Known rows, with every step that occurs:
binef > posuva > sebi > bafo: [ 38.1  -4.2 -30.2  17.7 -16.4 -23.7 -12.4  31.3  44.9  -8.6  19.3 -49.9
 -35.1   2.2  -7.7   7.6  21.8  12.6  22.7  43.8  27.9  41.7 -37.9 -34.6]
faro > sebi > bafo: [ -0.2  -7.5  -3.1  12.7  11.5  -8.1 -42.1  12.8  16.8 -22.3  33.5  12.1
  -2.1   3.9 -23.7 -16.7 -16.4  22.2  21.6   4.5  17.0  55.6 -50.6 -33.6]
posuva > sebi > bafo > binef: [-12.5 -28.2  25.9  32.0  10.1  -1.0   3.9  33.8  53.0 -32.4  23.4  16.9
 -54.1 -10.8  -1.0 -10.7  -9.9  -9.4 -16.4  51.8  41.1   1.5 -21.6 -26.0]
pigaban > binef > zapo > sebi > posuva: [ 18.7 -28.3  -7.1 -23.6  32.1   5.7  -2.9 -10.6 -18.9 -22.9 -23.7 -13.7
 -10.3  17.7  -0.4   7.5  20.8 -21.2 -11.5  15.4   2.6 -24.0  31.9  29.3]
binef > pigaban > sebi > zapo: [  7.4  24.3 -34.7  26.9   8.6   1.2 -28.1 -54.4   9.3   9.4  -6.7  -5.5
  71.3 -44.6  14.0   3.7 -11.1   2.0 -13.4 -10.1  -7.0 -14.0  -2.7  32.3]
binef > bafo: [ -3.2  14.4 -22.1 -30.3  11.7 -19.1   6.6  27.6  -2.6  26.4   0.3  25.3
  -5.7  -4.4   0.9  29.7 -40.5  10.0   3.0  -8.6  -0.3  18.4  -9.6  -6.7]
pigaban > sebi > bafo > binef: [-17.4  -6.9  21.9  31.4  11.7  -9.5  20.0  11.2  45.8 -34.2  20.0  22.4
 -27.5 -16.8 -20.6  14.0 -23.6   1.4  22.1  16.4   5.6 -35.1  -0.1 -34.8]
zapo > sebi > pigaban: [  5.0  20.1 -24.8   8.0  37.1 -14.2 -18.1 -11.4 -31.3 -15.8  -2.4   7.6
  36.3  47.9  -5.8 -14.1 -10.6  36.2  -3.4  -7.0  -4.7 -17.3 -30.2  23.7]
binef > posuva: [ 14.2  19.8 -31.1 -40.1 -32.8   2.0  15.0  11.3 -11.7  33.1   3.9 -26.1
 -11.2   2.0  -7.1  33.1   5.6  13.4  13.5  10.2  -8.2  18.4  -4.3  -4.1]
posuva > binef > pigaban > sebi > faro: [-20.5  -8.0 -23.9  39.6 -23.8  11.5 -11.4 -39.0  10.5  13.5   9.3  -8.7
  34.3  -5.5   7.2 -43.1  10.8  13.6  45.5 -51.2 -36.1  13.8   7.9   9.5]
zapo > binef: [-15.5  17.0  32.4 -19.4 -40.4  24.3  12.0  18.5  -1.5   2.3  10.2  39.5
   2.7  -0.7  -7.8   3.8  -0.5  14.2 -25.3 -31.3  -5.9 -17.3 -13.5  14.4]
posuva > binef: [-14.7  13.0  18.9 -22.6 -30.2  27.5   9.6  11.7  -2.3  35.1   4.2  16.8
 -25.7  20.6  -9.2 -19.4   6.9   7.8 -20.3 -15.8 -26.1  20.1  -2.1 -14.9]
bafo > binef > pigaban: [-47.1  -7.6  -4.1 -27.7  -8.4  58.8  39.1 -16.0   9.2  -1.3  -9.7  40.0
 -16.4 -16.9  17.3  -0.1 -17.4  -7.1  -1.5  -8.5 -19.5 -16.9   5.5  30.8]
faro > sebi: [ -5.1  19.6  -7.9   0.9  12.4  -6.6 -39.2  -0.4 -22.8  -0.6  18.2  15.4
  18.3   3.4  -2.0   0.4 -11.8  19.8  -1.8  -2.1  18.8  37.0 -22.4  -3.8]
pigaban > sebi > posuva > binef > zapo: [ 51.5  -0.7  40.9  22.1   3.8  -3.4 -15.3 -32.4  -1.0 -16.6  -8.9 -32.9
  10.9  20.7  -9.4  -3.0  39.7 -29.6  -5.1 -17.0 -31.1 -21.0  41.3 -14.8]
faro > sebi > posuva > binef > zapo: [ 34.0 -22.7  49.0  -4.1  13.1   2.6 -35.6 -18.6 -32.0  -6.9   0.6 -28.2
   5.8  24.2  -6.5 -28.8  24.0 -26.9 -10.0 -12.6 -13.9  38.1  16.1 -17.0]
sebi > zapo > binef > pigaban: [-18.6  -2.4  15.6 -25.1 -32.3  37.2   5.7 -19.4  -1.4  20.0  -9.7  30.2
  54.2 -44.5   8.4 -15.3 -12.4  -8.1 -38.6 -34.7 -11.9  -8.0 -22.5  41.5]
faro > sebi > posuva > binef: [  9.6   2.1  29.1   6.9 -17.2  12.4 -21.4  -1.1 -22.7  -2.6  -7.0 -19.2
  -1.7  25.2  -4.6 -34.2  25.1 -16.1   3.5 -15.6 -22.3  47.8  -5.5 -31.0]
bafo > binef > posuva > sebi > zapo: [ -3.2  -9.7   4.7  -1.6   1.1 -36.2  10.4  16.4  -1.2  35.1 -11.6 -36.9
 -13.6 -43.5  21.9  18.9  -8.9 -28.1 -38.3  73.2  55.5  -2.8  16.5  -4.4]
zapo > sebi > posuva > binef: [ 20.5 -10.0   2.1  11.1  -8.0   1.2  -1.5  -6.5 -15.6 -11.2 -12.8 -10.5
 -19.9  36.4  -7.1 -32.4  34.8  -9.7  -2.6  -2.8 -41.3  22.1  -1.4  -2.3]
sebi > posuva > binef: [ 13.4  -1.2  35.1 -12.7 -44.0  31.3  10.0   0.7  -1.9   4.9  -3.5  -5.7
 -20.3  31.3 -14.0 -24.8  33.3 -23.0 -12.3 -10.4 -42.7  16.2   3.8 -22.5]
pigaban > sebi: [ 13.4  40.8 -19.6  29.7   3.3 -14.0 -19.4 -14.5   3.3  -4.8   9.3   7.1
  20.8  -1.1  -5.2  24.3   2.6  18.7   4.4  -5.6  -0.6 -23.7   5.2   1.9]

Rows:
[-33.2  19.7 -22.1  19.6   8.1  32.1  32.6 -33.3  14.9 -19.4 -13.5  17.3
   9.4 -25.7  27.3  13.1  -8.7   2.5  20.4 -17.5 -16.9 -40.0  21.2  23.6]  bafo > binef > pigaban > sebi
[-17.9  31.8 -14.5   0.8  16.1  15.6   2.8  27.4  12.9   1.4 -35.9 -15.2
  13.3  33.1  25.2 -18.7  12.0  10.6 -28.3   7.5  48.6 -31.1  -4.8   2.4]  posuva > sebi > pigaban > binef
[-18.7  14.5   2.3 -22.4 -40.5  60.0  23.4 -11.8   8.7  -5.4  -5.5  38.2
  18.1  -9.7  13.7 -11.4   8.9  11.9  -3.0 -55.9 -29.7 -11.9 -20.0  40.5]  zapo > binef > pigaban
[ 14.4  27.1  -5.0  30.4  12.9 -36.1 -37.2 -25.7  -3.6  15.7   4.6   0.1
  53.5 -28.9  -4.3  18.0 -15.5  -3.0 -34.4  14.1  18.1 -23.0   3.7   2.9]  pigaban > sebi > zapo
[-12.8  13.6  11.9 -32.9  -9.4  -5.4  28.8  43.7  -3.6  21.2  -8.8  42.1
  -0.9 -13.9   3.9  25.2 -33.1   9.4  -1.5 -42.4  -3.5  -4.3 -12.7   0.1]  zapo > binef > bafo
[ 17.0 -18.6  11.6 -10.9  40.7  -6.1 -15.2 -17.3 -26.8   6.2   1.1   5.8
 -19.0  31.7  -8.8 -17.0   6.8  11.4 -22.1  -2.2 -19.4  17.0  15.0  17.4]  posuva > binef > zapo > sebi
[  2.9  26.0  29.8  30.7 -13.1 -27.2 -13.6  -7.5  -3.7  13.3  -3.8  13.3
  59.2 -37.4  -5.5  11.7  -8.4  -6.1 -41.7 -15.5  13.5 -46.2   3.3   7.4]  pigaban > sebi > zapo > binef
[ 29.1 -15.4  -9.5  -4.0  48.3 -19.2 -36.1 -30.9 -26.5 -15.0  15.5  12.8
   1.9  13.4 -10.1  15.1  -4.1  15.6 -18.6  11.5   3.7  -0.5  -1.2  40.4]  binef > zapo > sebi
[-39.9  16.8 -33.5 -59.5  11.3   7.2  40.3  49.7   3.3  42.0 -32.7  22.5
 -21.8  -6.4  15.9  33.7 -39.2   5.7   4.0 -10.4  11.2   1.0  14.3 -14.2]  pigaban > binef > bafo
[ -6.2   6.7  -8.3  26.5  -8.2  32.3  29.1 -42.2  19.4 -45.7 -18.5  -5.5
  10.5 -21.5  21.1   4.7  19.2 -31.4  30.7 -13.7 -31.9 -47.6  27.0  18.5]  bafo > binef > pigaban > sebi > posuva
[ -5.9   4.0 -10.9  -0.7  -3.3 -12.7  30.5  27.9   4.3  11.0  -3.6 -31.5
 -45.1 -12.8  25.9  24.9  11.4  -7.0  -2.4  51.9  37.6  -3.2  18.5  -6.5]  bafo > binef > posuva > sebi
[-20.5 -76.8  22.4   4.5  50.2 -37.2 -20.4 -19.2 -36.8  -8.7  35.2  29.5
  -7.9  -6.3 -12.2  -0.2 -36.8  -4.1   0.2  29.9  25.5 -16.1  23.8  35.3]  bafo > binef > zapo > sebi > faro
[ 21.8  27.2   1.5  35.7 -38.7  33.2  13.7 -35.9  17.8 -47.7 -18.3  -7.0
  48.9  -9.4  16.7  -5.5  46.4 -13.3  26.9 -59.3 -43.9 -42.7   2.9  28.8]  zapo > binef > pigaban > sebi > posuva
[ 21.8   6.7   4.9  13.5  -6.2  -4.7 -41.3  -8.6 -23.0 -25.8  11.4 -10.8
  21.0  12.0  -6.2  -7.4  17.6  -9.8   4.7   0.3   3.4  30.5 -18.9  -8.1]  faro > sebi > posuva
[-26.9 -39.0   5.0   6.6  30.4 -11.5  18.4  17.9  17.9 -30.7  18.0  38.2
 -51.8   1.8 -18.0  -7.8 -27.6   9.2  10.8  34.3   2.0  -2.8 -24.3  -7.8]  zapo > sebi > bafo > binef
[-13.7   7.9  19.5 -59.5  29.0  29.5  14.6  -0.8 -11.3  12.7 -26.8  -0.5
  25.3  33.6  -3.7  -2.4 -16.3   6.5 -28.8 -12.4  21.3 -50.8  19.8  15.1]  sebi > pigaban > binef > zapo
[ -5.2   3.0  -9.3   7.0  -4.8 -26.5  43.8  18.7  34.6 -12.0   6.3 -29.5
 -37.7 -20.9 -13.6  33.5 -10.7   0.9  54.2  24.7   1.9 -22.1  11.1 -45.4]  pigaban > sebi > bafo > binef > posuva
[  4.3 -61.5  14.6  11.8  26.6 -31.8 -42.0 -21.8 -31.4  17.9  28.5   8.0
  -1.8  22.2 -19.4 -39.0  -7.7  10.3   2.1  -1.2 -10.2  26.4  12.9  17.8]  posuva > binef > zapo > sebi > faro
[ 21.9 -20.3 -37.9  24.5 -25.6 -48.3 -35.1  10.5   0.6  21.2  33.7 -48.9
   2.4  -5.1   5.7   0.3  18.8   9.5  24.7  36.0  39.1  37.9  -9.2  -0.9]  binef > posuva > sebi > faro
[-19.5 -25.8   7.8 -39.4 -20.9   2.5  54.2  33.7  27.5   5.5  11.5 -10.0
 -59.7 -10.6 -22.9  21.4 -19.5  -2.0  31.6  34.4   0.5   5.8  -9.5 -40.4]  sebi > bafo > binef > posuva
[  8.6   2.2   7.9  -6.1  11.4 -17.7  -6.3  26.1 -21.7  14.7 -21.7 -19.3
  -3.3  12.1   7.5 -18.1  -6.0 -19.7  25.0 -26.7 -21.9  60.7  -5.1 -44.1]  faro > sebi > posuva > binef > bafo
[ -3.4  26.0 -51.1 -18.9 -18.2   0.4  25.5  37.3  10.9  29.9 -31.6 -51.7
 -29.3  -1.5  30.1  22.0  29.5   5.4  -0.9  35.4  43.5   9.0  18.7  -5.5]  pigaban > binef > posuva > sebi
